In the rows, 128 means zero.
Known rows, with every way that one mark hangs from another:
E[S]: [150 133 104 112 131 148 152 166 124 132 118 139 142 113 142 125 152 177
 127 141 171  93 151 129 165  82 131 121 134 118 138 116 107]
W[T]: [129 136  96 125 105 179 156 167 121 134 144 144 115 153 178 142 126 171
 103 148 122  95 159 137 164  87 129 105 141 113 127 114 105]
F[H[Z]]: [120 116 117  91 121 140 151 146 130 111 150 134 133 120 140 169 128 160
 105 149 170 128 123 124 146 121 157 118 138  98 104  94 136]
J[F Z]: [106 117 112  84 132 176 148 145  93 137 130 151 118 115 120 124 150 192
 109 115 162 108 152 169 152  65 141 145 150 146 118  95 106]
E[S[Z[G J[F]]]]: [134 145  92  97 138 175 136 174  97 141 108 155 142  86  95 116 131 226
 132  89 184 110 133 143 183  86 127 160 129 178 113 103 115]
B[F[H[D]]]: [106 120  71  92 140 159 190 148  94  90 121 147 119 122 125 149 116 206
 104 136 159 136 120 107 173 112 133 123 152  95 121  91 103]
S[E Z]: [132 116 131 136 123 176 173 139 106 111 119 136 145 118 154 124 148 161
  86  81 177 113 132 154 180  90 132 131 120 121 122 100 101]
V[Z[H S]]: [102 138  96  55 117 157 166 165 113 118 170 131 150 133 126 130 168 155
  66 123 171  80 132 150 151  65 122 102 109 127 159  99 118]
W[L T]: [138 136  83 155  88 206 156 164 108 131 134 138 116 158 168 161 116 169
  91 141 107  81 175 138 179  95 122  88 150 127 135  98 113]
M[A]: [107 148  94 125 123 130 161 136 108 128 150 145 148 142 166 105 139 138
  89 144 137  85 159 131 160  85 141 116 145 126 126  75  64]
B[F[H]]: [107 114  87  84 132 147 171 143  91 118 105 119 121 131 134 144 118 186
  88 134 184 127 129 115 159  92 139 125 157 121 110  81  90]
S[E Z[G J]]: [120 125 110 131 119 180 152 159 110 105 128 148 163 104 135 113 131 181
 109  88 162 115 124 163 178 101 121 147 110 155 104  73  97]
L[W[T]]: [130 136 107 141 103 186 168 149 111 125 124 161 113 147 175 127 123 172
  98 167 106  92 156 146 158  81 146 117 124 130 110 112 107]
H[D Z]: [127 138  92 116 116 159 169 162 133  93 167 172 134 110 142 155 144 157
 128 145 132 111 125 127 176 136 119 112 122  77 134 116 133]
B[F[H[Z[S]]]]: [106 132  79  78 104 145 167 145 100 100 129 135 147  95 103 153 130 164
  85 129 212 140 109 110 188 114 118 117 137  98 115  92 135]
V[T[A] Z[J S]]: [121 152  83  90  95 179 155 185 147 150 166 148 165 104 111  93 141 154
  91  94 171  53 141 141 190 100 143 138  80 142 134 107  81]
H[D Z[G S]]: [118 155  65 107 112 157 152 184 104  69 173 198 154  97 107 124 132 155
 148 146 119 116 127 128 194 120  96 122 115 100 140 111 171]
F[H[D Z]]: [116 120  97  97 131 158 170 150 132  81 159 163 127 114 132 169 126 176
 122 153 146 138 117 116 163 144 147 115 134  72 117 102 151]
S[E Z[G H J]]: [ 99 125 114 109 132 189 155 162 119 117 146 134 163 118 140 133 138 183
  93 105 177 122 111 157 157  82 109 131 117 157 110  61  91]
H[Z]: [131 132 112 111 106 148 153 159 131 118 155 146 139 121 148 152 147 141
 112 143 154 101 133 135 163 115 128 113 126 103 119 104 120]
T[A V[Z[G]]]: [117 121  86 106 144 181 146 202 101 130 131 146 146 136 142 102 141 157
 106  90 100  88 134 148 189  70 137 126 113 176 121 159  98]
W[L T[A V[Z]]]: [130 123  80 149 105 240 162 187 111 141 120 131 134 152 168 146 133 163
  69  84  88  78 157 150 216  88 130  82 124 151 135 165 101]
W[L T[V]]: [125 118  79 157  91 213 150 160 111 121 114 122 119 169 168 165 112 172
  94 147  95  92 160 149 201  89 101  78 138 143 117 121 112]
W[L T[A]]: [134 147  82 166  90 231 152 177 104 151 131 144 127 150 178 141 120 159
  84 118 103  85 172 121 192  91 136  91 148 133 141 124  92]
E[S[Z[H]]]: [123 129 116  95 147 166 163 165 109 141 145 133 142 119 135 155 157 191
  94 105 190 114 123 122 157  69 122 120 137 124 134 120 103]
T[A V[Z]]: [118 115  98 103 129 185 154 174 122 135 128 127 146 135 150 111 158 152
  90  86 125  85 129 152 189  77 141 111 106 150 131 161  84]
V[T[A]]: [138 138 103 134 125 172 160 179 125 167 152 146 129 144 159 114 125 142
 114 126 152  75 157 116 173  86 148 136 127 135 114 115  67]
E[S[Z[J]]]: [130 134 105 106 118 169 148 150 130 123 130 135 155  85 116 126 146 202
 114  92 186 100 123 141 178 107 128 135 117 129 126 107  93]
H[Z[S]]: [122 147  97 100  86 150 142 153 122 106 158 152 153 103 121 131 151 136
 106 138 174 101 132 134 179 112 113 108 111 100 136 102 141]
T[A V]: [113 119  99 124 122 188 136 157 119 136 123 125 143 138 158 106 135 152
 106 129 134 103 136 136 187  78 130 112 116 149 118 141  74]

Rows:
[121 146  96 121  88 171 137 164 137  91 142 161 185  77 116 110 143 145
 123 133 190 117 125 153 196 115  95 126  95 127 120  67 138]	H[Z[G J S[E]]]
[126 149  91 108 104 186 136 149 106 117 100 153 160  97 105  81 130 182
 114 130 201 110 152 166 190  79 103 140 100 174 123  55 121]	Z[G J[F] S[E]]
[124 126  78 169  96 243 142 171 108 143 113 126 129 159 174 146 115 162
  89 122  93  95 161 134 215  85 116  80 134 151 127 146  95]	W[L T[A V]]
[119 144  91 115  97 172 135 156 118  96 121 150 178  99 122  85 135 162
 119 134 179 105 142 158 183  89 100 130  97 149 126  55 112]	Z[G J S[E]]
[120 118 100 146 108 197 158 142 113 114 105 144 118 153 175 127 118 178
 103 171  99 106 145 158 178  74 125 108 113 144  92 133 108]	L[W[T[V]]]
[106 120  97  86 148 171 139 171  74 132 135 166 121 118 113 118 135 194
 131 115 136 113 157 163 153  56 134 157 160 172 110  95 119]	J[F Z[G]]
[124 124  98 140 119 219 173 172 113 139 110 152 131 143 173 110 139 173
  79 111  88  88 138 160 197  69 153 112  99 152 115 176  98]	L[W[T[A V[Z]]]]
[ 95 108  82  77 170 181 154 160  75  95 143 185 112 112  96 135 114 231
 142 124 129 151 140 149 153  84 154 162 163 138 109  91 151]	J[F[H[D]] Z[G]]
[100 128  76  81 120 149 157 171 112 110 132 139 150  92 109 158 111 187
 112 135 179 139 102 116 170 130 123 134 148 134  85  68 113]	B[F[H[Z[G J]]]]
[ 95 127  96  95 138 180 178 152 103 102 176 155 127 134 138 156 139 189
  94 115 137 124 108 133 159  94 116 116 127 107 142 106 108]	S[Z[H[D]]]
[108 137 100  83 129 185 169 195 163 178 183 126 146 137 146 135 145 162
  79 109 171  62 128 135 150  88 150 124 104 151 122  95  54]	V[T[A] Z[H J]]
[109 132  84  89 113 158 159 143 126  67 164 171 142  98 104 153 127 171
 117 149 162 140 119 120 182 136 131 117 117  71 130 100 172]	F[H[D Z[S]]]
[113 143  88 110  98 168 157 156 162  88 174 165 150  92 129 148 143 172
 132 149 143 110 113 137 177 153 116 113 106  85 127  87 121]	H[D Z[J]]
[ 99 116 105  83 142 195 157 176 127 151 148 116 144 147 158 131 160 157
  69 103 142  94 118 145 166  59 131  98 109 155 137 149  83]	T[A V[Z[H]]]
[ 80 116 104  78 150 168 143 182  95 121 178 154 136 132 134 145 146 177
 115 137 127 119 135 151 125  50 121 135 163 151 119  83 106]	J[Z[G H]]
[117 125 100 160 113 225 153 153 113 141 102 150 125 145 180 108 118 168
  97 145  94 106 143 143 195  67 136 109 108 151 105 159  88]	L[W[T[A V]]]
[119 120 122 130 107 182 162 130 130 107 126 127 162  98 141 117 143 174
  88  88 189 110 122 166 179 111 125 132 103 130 115  74  83]	S[E Z[J]]
[104 142  81  58 129 153 157 192  95 113 171 151 152 136 118 121 153 159
  86 128 144  88 135 145 149  53 116 117 120 152 153  98 130]	V[Z[G H S]]
[112 131  85  95 112 187 144 167 115 120 133 135 160 120 122  91 154 148
  85  85 140  86 130 154 207  71 126 110  88 146 148 159 102]	T[A V[Z[S]]]
[105 119  98  96 113 195 143 167 151 130 133 120 161 115 136 106 152 171
  85  93 136  82 121 162 187  98 140 112  89 159 125 135  70]	T[A V[Z[J]]]
[ 68 130  85  71 128 185 160 153 106  82 188 173 145 104 107 137 157 186
 106 137 144 126 125 154 156  74 103 119 129  96 160  91 128]	J[Z[H[D] S]]
[117 123 113  99  92 172 148 124 156  86 133 131 175  79 113 135 139 161
  98 137 231 141 112 147 182 131 126 115  97  95 112  58 142]	F[H[Z[J S[E]]]]
[ 83 134  90  88 122 190 168 145 133 100 181 148 141 114 126 153 138 202
  95 120 149 119 100 141 158 114 117 119 111 116 136  79  95]	S[Z[H[D] J]]
[115 121  97 116 100 203 168 152 145 114 116 138 137 131 153 122 135 194
  86 137 100  82 129 183 184  92 135 110  86 156  99 123  98]	L[W[T[V[Z[J]]]]]
[ 79 156  60  75 111 178 139 171 123  83 179 169 156 115 104 116 130 189
 128 171 140 115 121 136 159  91  91 113 109 133 150  61 124]	Z[G H[D] J S]
[130 141  95 103 113 175 165 191 157 168 162 140 144 120 139 113 137 160
  95  94 156  50 141 143 173 105 159 138  99 146 116 109  61]	V[T[A] Z[J]]
[ 87 118 117  65 144 183 152 151 100 152 155 135 117 129 126 148 156 192
  91 131 177 118 140 163 130  47 128 129 154 151 125  87 101]	J[F Z[H]]
[ 92 136 110  73 121 189 148 138 117 150 149 120 129 122 120 146 138 206
  75 109 195 114 114 152 149  82 125 128 118 170 119  71  84]	S[Z[H J[F]]]
